Each row comes from the steps of one walk. Every step used is in the known rows, and no mark comes twice. Write the walk behind each row, first mark first.
Known rows
c/v: -2  -4  -21  15  15  12  3  6  -1  -5  1  15  17  -10  6  -4  -18  -16  7  -7  -13  1  -40  -4  22  -9  -18  16  -15  -15  3  3  14  -4  -3  7  3  6  -15
n/y/h: -14  -22  11  38  43  -9  -9  12  -6  -21  -7  20  4  -18  -14  16  18  10  2  -1  23  -7  9  -27  0  -9  -25  0  11  -9  15  8  -4  -20  -4  25  54  2  -3
n/s/x: -18  5  1  -13  2  -23  25  -47  15  -34  9  12  -3  -7  -13  5  -31  0  0  -18  28  -14  -21  -2  15  6  -16  64  -8  -3  29  -26  26  -11  16  -4  -9  -8  -42
s/n/y/h/z: -6  -35  9  15  12  -28  16  30  -20  -24  -48  13  15  18  -2  23  -7  12  10  2  10  10  31  -22  -9  -13  -20  30  24  10  21  10  22  -6  0  24  43  -5  -14
s/n/y/v: -10  -7  9  20  11  -17  0  -24  -21  -23  -15  26  4  38  0  22  -13  -22  16  13  5  11  28  -37  -11  2  -14  6  6  -3  7  12  11  13  6  9  42  -6  -15
t/x/s/n/y: -17  -18  -3  7  -5  -20  -9  -9  -8  2  6  27  -2  34  6  -4  -21  -5  22  4  14  6  30  -4  -9  19  -15  -4  9  7  11  1  5  21  8  -5  -10  7  -18
r/t/x/s: -14  -6  13  -1  -35  -13  -23  -40  3  20  28  25  -19  -10  22  -21  2  8  23  -1  18  11  -16  21  16  9  -4  -10  11  0  3  2  -19  13  -10  -2  -3  13  -16
n/s: -3  -6  -6  -14  4  -14  -3  -51  0  -30  5  24  8  0  -16  -1  4  -7  8  -16  17  -12  -23  -6  22  -5  -24  55  -4  -12  7  -22  12  -16  -1  14  8  -31  -40
y/v: -8  1  9  13  0  -5  -10  -35  -14  -8  9  27  1  11  -18  19  9  -4  10  -2  1  11  -4  -9  7  -7  -19  23  4  0  -1  7  2  6  -16  11  37  -10  -12
v/t/x: -28  -8  16  -8  -21  23  -10  -17  12  -12  15  -14  -33  16  -8  -1  -14  30  -6  5  1  -10  -7  19  -27  6  -10  3  10  14  -4  20  7  6  -6  0  -7  -5  -2
v/c/q: 15  3  -18  -8  -2  22  -6  -8  -6  -24  -12  -18  1  -25  3  -10  8  16  5  -1  -24  14  -5  15  -7  0  12  -5  1  17  8  -17  -3  -19  -30  26  13  -31  36
c/v/t/x/s/n/y: -10  -14  -16  2  -14  -6  15  36  6  15  -7  0  -4  23  20  -17  -23  -12  -14  3  -2  8  22  3  -7  10  -9  -38  -13  -16  1  22  31  27  20  -26  -17  25  4
y/v/t/x/s/n: -19  5  11  -18  -57  -10  8  -13  -9  26  4  3  -15  54  -21  1  -9  6  -7  -8  7  19  42  21  -23  3  -11  -31  9  16  -8  18  6  42  -2  -19  -9  -8  14
x/s: -7  11  10  -4  -8  -17  -7  -22  -3  11  10  31  24  3  -23  2  6  -15  12  -20  3  -2  -14  13  27  -8  -18  10  6  -3  -1  -6  1  -1  -19  5  -3  -25  -11
a/q: 5  2  0  12  1  19  -8  -9  6  -3  -3  35  9  17  -17  26  -17  7  28  10  8  -29  -18  9  7  -11  -3  3  3  6  -4  -4  -19  -26  -14  15  -23  -36  3
z/h: -30  -4  -8  1  3  15  -29  -17  -2  -20  7  -3  6  -23  -28  9  -10  18  19  4  -4  -17  -12  18  5  -21  -31  56  19  15  7  11  9  1  -13  20  2  -12  -20
r/t/v/c/q: 43  7  -32  -19  -17  15  -20  -8  -12  -23  21  -46  -19  -44  59  5  11  13  6  23  -15  28  -10  14  1  7  63  -17  -15  5  12  -6  -40  -16  -20  7  28  7  24
r/t: -15  -3  25  4  -10  -5  -9  -40  -8  -14  5  13  -9  -10  19  4  5  -16  17  12  5  -2  -33  1  8  -3  6  16  5  -6  1  1  -17  -10  -10  19  23  -4  -25
u/a/q/c/v/t/x: 2  2  31  10  -3  55  9  65  30  23  1  -18  -6  3  1  -13  -12  17  -8  17  -3  -16  8  -7  -25  5  21  -41  -9  5  -18  5  -18  -14  18  -35  -36  21  28
u/a/q/c/v/t/r: 4  9  26  -8  32  58  10  55  21  33  -9  -34  2  -16  2  -13  -3  5  -14  12  -3  -28  -19  -16  -12  -15  18  -47  -21  -3  -24  10  -25  -23  38  -22  -47  12  40
t/v/c/q/a/u: 61  15  -29  19  27  14  1  14  -6  -7  -26  -62  9  -24  32  17  56  30  4  17  -38  23  -15  11  -7  -1  93  -2  -15  8  8  -26  -47  -23  -6  25  4  1  38
q/c/v/t/x: -5  3  2  -16  6  35  25  31  8  11  21  -21  -19  -6  10  -27  -2  12  -32  7  -14  3  -20  -22  -5  7  -7  -19  -6  4  -14  18  5  19  2  -21  -22  25  8
x/s/n: -8  6  -4  -11  -21  -16  5  -8  -11  14  -5  28  23  30  -32  0  -10  -26  12  -5  -1  -6  12  12  9  -1  -11  13  6  8  -3  -15  -3  12  -4  4  -22  -37  -12
y/n: 6  2  17  1  32  -11  -22  -7  0  -8  26  14  6  9  -30  7  0  2  21  -8  -10  -12  2  -5  -9  -6  -31  19  8  -6  8  -17  9  -2  -19  32  19  -22  -8
v/t/x/s/n/y: -19  -13  16  -5  -26  -11  6  9  4  5  -5  5  -13  41  -2  -1  -13  4  -4  7  11  0  38  3  -27  11  -10  -29  9  7  2  23  19  13  17  -18  -17  -2  2
y/v/c/q/a: 27  -8  -12  2  1  18  6  -16  -24  -5  -22  -37  4  -18  2  -14  59  3  -5  -7  -27  33  9  -1  5  2  41  -4  11  2  2  -20  -14  -10  -33  27  29  -8  39
x/t/v/c/q: 29  20  -48  -12  -18  11  -33  18  -2  -18  -8  -43  -9  -52  22  7  -8  6  -22  7  -22  13  2  39  7  8  30  4  -7  17  -14  -7  -3  -11  -17  -2  12  10  28
c/q/a: 6  -29  -14  4  12  18  -6  -1  -12  -13  -17  -13  7  -3  11  -10  61  -18  8  -12  -21  3  -32  9  17  0  36  14  -2  4  0  -29  -14  -21  -4  41  -11  -3  16
x/s/n/y: -4  -3  4  7  4  -26  9  -1  -14  5  -11  36  28  29  -8  10  -8  -35  12  0  1  -1  23  -15  6  1  -15  -2  6  -8  5  -4  8  3  10  3  -3  -20  -16
s/n/y: -13  -15  5  14  19  -7  5  -14  -12  -27  -20  19  9  34  1  16  -23  -24  19  19  -1  -7  15  -25  -8  5  -13  20  6  2  14  1  8  -4  13  18  14  -11  -20
u/a/q/c/v: 12  11  23  23  28  38  8  60  16  15  -12  14  30  -13  -1  -3  0  -16  11  7  -13  -17  -6  -25  9  -7  14  -12  -9  -7  -11  -19  -29  -25  12  -15  -21  13  10
n/y: -6  -11  19  25  30  -10  -8  -25  -3  -27  -8  21  9  9  7  22  -2  -13  14  6  2  -1  -11  -25  6  -1  -20  13  3  -10  4  11  13  -19  -1  17  34  -13  -20
r/t/v: 19  3  -7  -4  -5  -7  -29  -34  -4  -12  35  -15  -17  -17  40  25  1  -1  17  22  8  10  -36  -3  11  2  31  15  -10  -6  5  9  -39  -5  0  -5  23  17  -30
c/v/t: -8  1  -3  -4  -3  19  15  19  7  -8  -3  -8  10  -4  1  -2  -6  -11  -21  -1  -13  -4  -29  3  4  -14  -10  -8  -23  -15  -5  21  22  -8  1  -6  0  -2  3
u/a: -25  -3  45  21  9  10  -21  -14  9  -15  -11  5  15  -5  -30  8  3  -9  26  -3  -2  -10  -1  10  -15  0  -1  31  3  5  2  -11  -7  -23  6  2  20  -15  -18
q/c/v/t: 5  15  11  -15  10  30  34  36  -1  10  2  -19  14  -12  -3  -17  12  -14  -37  4  -22  -3  -33  -32  11  -16  -7  -17  -9  -13  -16  15  8  -1  2  -6  -8  0  10

Which walk is each row?
12  22  -17  -19  12  -49  -12  -3  29  -18  30  -10  -13  -30  1  23  -28  -10  -15  -18  25  -14  7  14  13  12  -14  49  -13  -14  12  -29  36  9  23  -17  -5  30  -40 -> y/n/s/x/t/v
-18  -10  -12  -8  -24  -3  -7  -14  -4  19  11  20  -6  35  -14  -13  -21  6  22  -6  7  2  22  23  -5  17  -12  8  15  19  5  -6  -7  33  -4  -3  -35  -7  -12 -> t/x/s/n
12  4  -10  -7  0  49  23  49  17  24  15  -6  -20  8  10  -15  -15  23  -20  14  -2  -16  -17  -17  -3  -2  3  -40  -9  5  -16  18  -16  5  0  -22  -48  21  30 -> a/q/c/v/t/x
34  10  2  25  21  15  14  8  -10  -12  -45  -36  17  -16  11  -2  59  18  9  8  -45  12  -18  19  -10  -8  64  -4  -6  13  5  -35  -28  -26  -14  42  13  -23  47 -> v/c/q/a/u
10  2  -8  5  -19  -18  5  -26  -20  13  -1  6  -8  17  -1  -9  -20  14  11  9  10  33  65  -16  -20  21  -7  -24  22  5  10  14  10  31  -24  -21  26  3  16 -> t/x/s/n/y/v/c
-31  7  -9  -8  11  -1  -34  -33  -3  8  -10  -9  -13  -27  2  -11  -13  -2  -6  0  4  -23  -42  37  13  -3  -34  29  -1  18  -34  15  10  -3  8  17  -8  0  -5 -> x/t/r
44  26  -31  19  11  -2  -9  28  2  1  -39  -57  12  -48  31  13  39  14  -15  15  -36  14  -15  39  4  -4  80  1  -11  14  -18  -19  -27  -26  -5  14  7  18  30 -> x/t/v/c/q/a/u
-22  8  -9  -31  31  -41  -10  -25  28  -9  13  -7  -28  -35  -8  -18  -29  -4  -17  -27  31  -39  -12  25  10  6  -50  45  -10  -7  4  -25  46  9  32  6  -23  11  -18 -> y/n/s/x/t/r
-24  -9  6  -14  -42  -16  -2  -24  -8  18  15  17  -18  18  22  -25  -8  -5  23  7  17  6  4  26  -2  14  4  -5  13  15  12  -5  -24  29  1  1  -16  9  -16 -> r/t/x/s/n
0  14  -1  -18  -11  15  23  42  6  42  24  -9  0  -9  2  -44  10  3  -33  -16  -9  8  -8  -12  12  0  -9  -42  -9  -8  -17  15  7  25  0  -33  -32  24  12 -> q/c/v/t/x/s
-19  -2  19  -16  -39  4  -7  -10  16  22  16  1  -14  16  -17  -8  -1  21  -10  -11  7  -2  6  32  -8  4  -11  -22  11  6  -7  17  8  12  -15  -13  -25  -16  6 -> v/t/x/s
6  9  48  17  18  36  2  22  10  11  -8  15  22  9  -26  9  12  -1  17  11  -2  -27  9  -27  -5  -5  11  -1  13  11  -19  -19  -41  -31  3  -5  -20  -19  13 -> u/a/q/c
-5  3  7  15  -4  -38  5  -15  -24  1  -11  36  22  39  -12  19  0  -37  11  -4  9  20  41  -26  7  -2  -16  -19  5  -12  -1  8  10  20  5  -5  31  -10  -15 -> x/s/n/y/v
-15  -16  3  21  12  -27  6  31  -17  10  -18  34  24  8  -25  1  17  -15  1  -4  19  -2  43  -21  -2  -7  -18  -16  15  -8  20  -4  -6  1  7  11  27  -10  4 -> x/s/n/y/h
16  32  -29  -27  -17  -22  12  -28  20  -24  3  -39  -14  -54  5  4  -43  11  -33  -8  25  -7  2  22  10  15  7  56  -4  -3  7  -12  20  -5  1  -41  -6  10  -24 -> n/s/x/t/v/c
1  4  10  -18  25  -35  13  -23  20  -29  23  16  -9  1  -24  1  -21  1  12  -20  23  -18  5  -6  -2  8  -33  45  -5  -12  33  -43  36  7  6  7  -4  -11  -28 -> y/n/s/x
-8  23  -23  -17  -10  -34  0  -22  24  -22  12  -10  -12  -37  12  19  -39  -9  -24  -12  34  -13  -18  21  29  12  0  63  -18  -6  7  -11  28  2  24  -30  -13  28  -49 -> n/s/x/t/v
-9  -1  -11  -8  -29  6  4  23  12  24  16  1  -4  1  6  -19  -11  5  -16  -17  0  8  -12  29  3  -2  -12  -29  -14  -13  -5  20  21  16  -3  -30  -30  21  6 -> c/v/t/x/s
17  16  -4  -15  -23  26  24  59  17  52  17  13  -3  3  4  -21  -7  15  -23  -6  -6  -8  -2  -8  11  -5  2  -63  -11  -4  -23  10  -14  13  -1  -35  -66  14  37 -> a/q/c/v/t/x/s
16  -2  2  33  30  2  3  11  -7  -12  -43  -5  17  5  14  10  70  3  18  -2  -32  2  -32  18  10  -8  53  6  -20  8  -4  -37  -27  -22  13  50  4  -6  19 -> c/q/a/u
23  29  -24  -8  -12  3  -22  -4  2  -2  6  -32  -1  -42  0  12  -19  4  -20  8  -11  2  -1  24  1  0  9  27  14  10  -16  15  -5  -11  -29  -18  17  -3  -3 -> x/t/v/c
0  10  -4  -27  -24  17  33  52  -1  42  10  -12  0  20  -1  -38  -1  -10  -30  1  -13  3  16  -11  -4  3  -2  -38  -2  8  -13  4  4  41  8  -30  -52  13  16 -> q/c/v/t/x/s/n
-30  -25  12  12  -13  -12  5  37  1  16  -6  3  -15  20  -20  -10  10  21  -16  2  24  0  60  4  -34  0  -15  -49  19  4  12  19  3  17  14  -9  5  8  23 -> v/t/x/s/n/y/h
-14  -5  2  0  -18  -10  -19  -17  3  15  25  26  -8  6  -10  -12  -1  21  20  -19  6  3  -1  27  13  11  -19  8  9  8  3  3  -5  17  -14  -4  -18  -2  -16 -> t/x/s
49  -9  -31  -13  -6  17  -6  -13  -9  -8  2  -69  -14  -35  57  -7  60  -2  -1  21  -17  29  -23  5  7  10  90  -6  2  -5  10  -15  -55  -23  -17  14  13  20  28 -> r/t/v/c/q/a
14  0  -4  -14  31  -34  -13  -28  1  -24  21  30  2  6  -27  -5  6  -2  10  -20  9  -22  5  -15  3  -8  -36  38  2  -16  16  -35  20  -7  -10  28  23  -30  -33 -> y/n/s
52  -9  -42  -12  13  25  -8  -5  -12  -8  1  -62  1  -23  22  -4  45  9  -10  2  -31  22  -10  4  2  11  70  11  4  7  10  -17  -36  -20  -20  12  0  7  30 -> t/v/c/q/a
-9  -5  32  26  4  28  -17  8  23  -2  -15  24  16  14  -24  26  -10  2  40  8  7  -26  10  16  -15  -6  11  9  3  5  -6  -16  -21  -36  8  4  -7  -25  1 -> u/a/q
25  17  -16  9  24  33  22  41  -1  19  -2  25  23  -5  9  -5  -8  -13  2  5  -11  -19  -27  -35  26  -13  2  -12  -13  -7  -14  -8  -25  -11  -7  -3  -27  3  14 -> a/q/c/v
10  11  -3  -2  35  18  24  21  -13  7  14  5  24  -22  6  -19  4  -25  -13  0  -22  4  -35  -43  31  -7  -13  11  -11  -10  -7  -5  -9  8  -6  0  -7  12  -8 -> q/c/v
-15  -4  -18  -13  19  26  2  4  6  9  4  -33  -15  -16  13  -13  -15  0  -20  -3  -10  -6  -51  17  0  -11  -16  -12  -29  -8  -7  32  18  -4  18  0  -13  3  14 -> c/v/t/r
-12  2  13  -13  -3  -20  6  -23  -16  20  -10  -6  -5  32  -3  7  -2  -16  -20  2  12  10  23  -11  -16  -8  -14  -49  -4  -7  -12  34  15  13  30  -12  8  -8  14 -> x/s/n/y/v/t/r
3  -35  23  28  21  -30  -2  23  -14  -27  -36  16  11  -7  0  17  7  23  7  -8  12  10  5  -19  6  -17  -27  28  20  -5  16  19  28  -19  -11  23  55  0  -15 -> n/y/h/z
-11  -9  -2  12  -15  -32  -9  -21  -14  10  5  35  -8  40  1  3  -15  -6  14  0  16  24  47  -16  -8  17  -19  -18  10  3  5  11  9  37  4  -13  19  21  -10 -> t/x/s/n/y/v
-14  -6  27  5  -25  -22  -13  -24  4  10  12  13  -14  23  1  8  6  11  -14  -8  19  29  32  -10  -14  6  -19  -47  5  -14  -5  36  23  21  -4  -24  27  15  4 -> n/y/v/t/x/s
-25  -13  30  16  -11  -3  -13  -28  0  -19  9  2  -32  21  8  16  -3  22  -9  12  16  14  19  -19  -27  11  -16  -23  4  -1  -8  44  24  10  -1  -13  41  21  -1 -> n/y/v/t/x
-7  7  25  -6  -26  -31  18  -2  -12  11  -19  11  14  45  -19  22  5  -31  -20  -1  7  18  49  -17  -10  -12  -15  -43  6  -10  -8  22  27  11  10  -14  18  -20  5 -> x/s/n/y/v/t
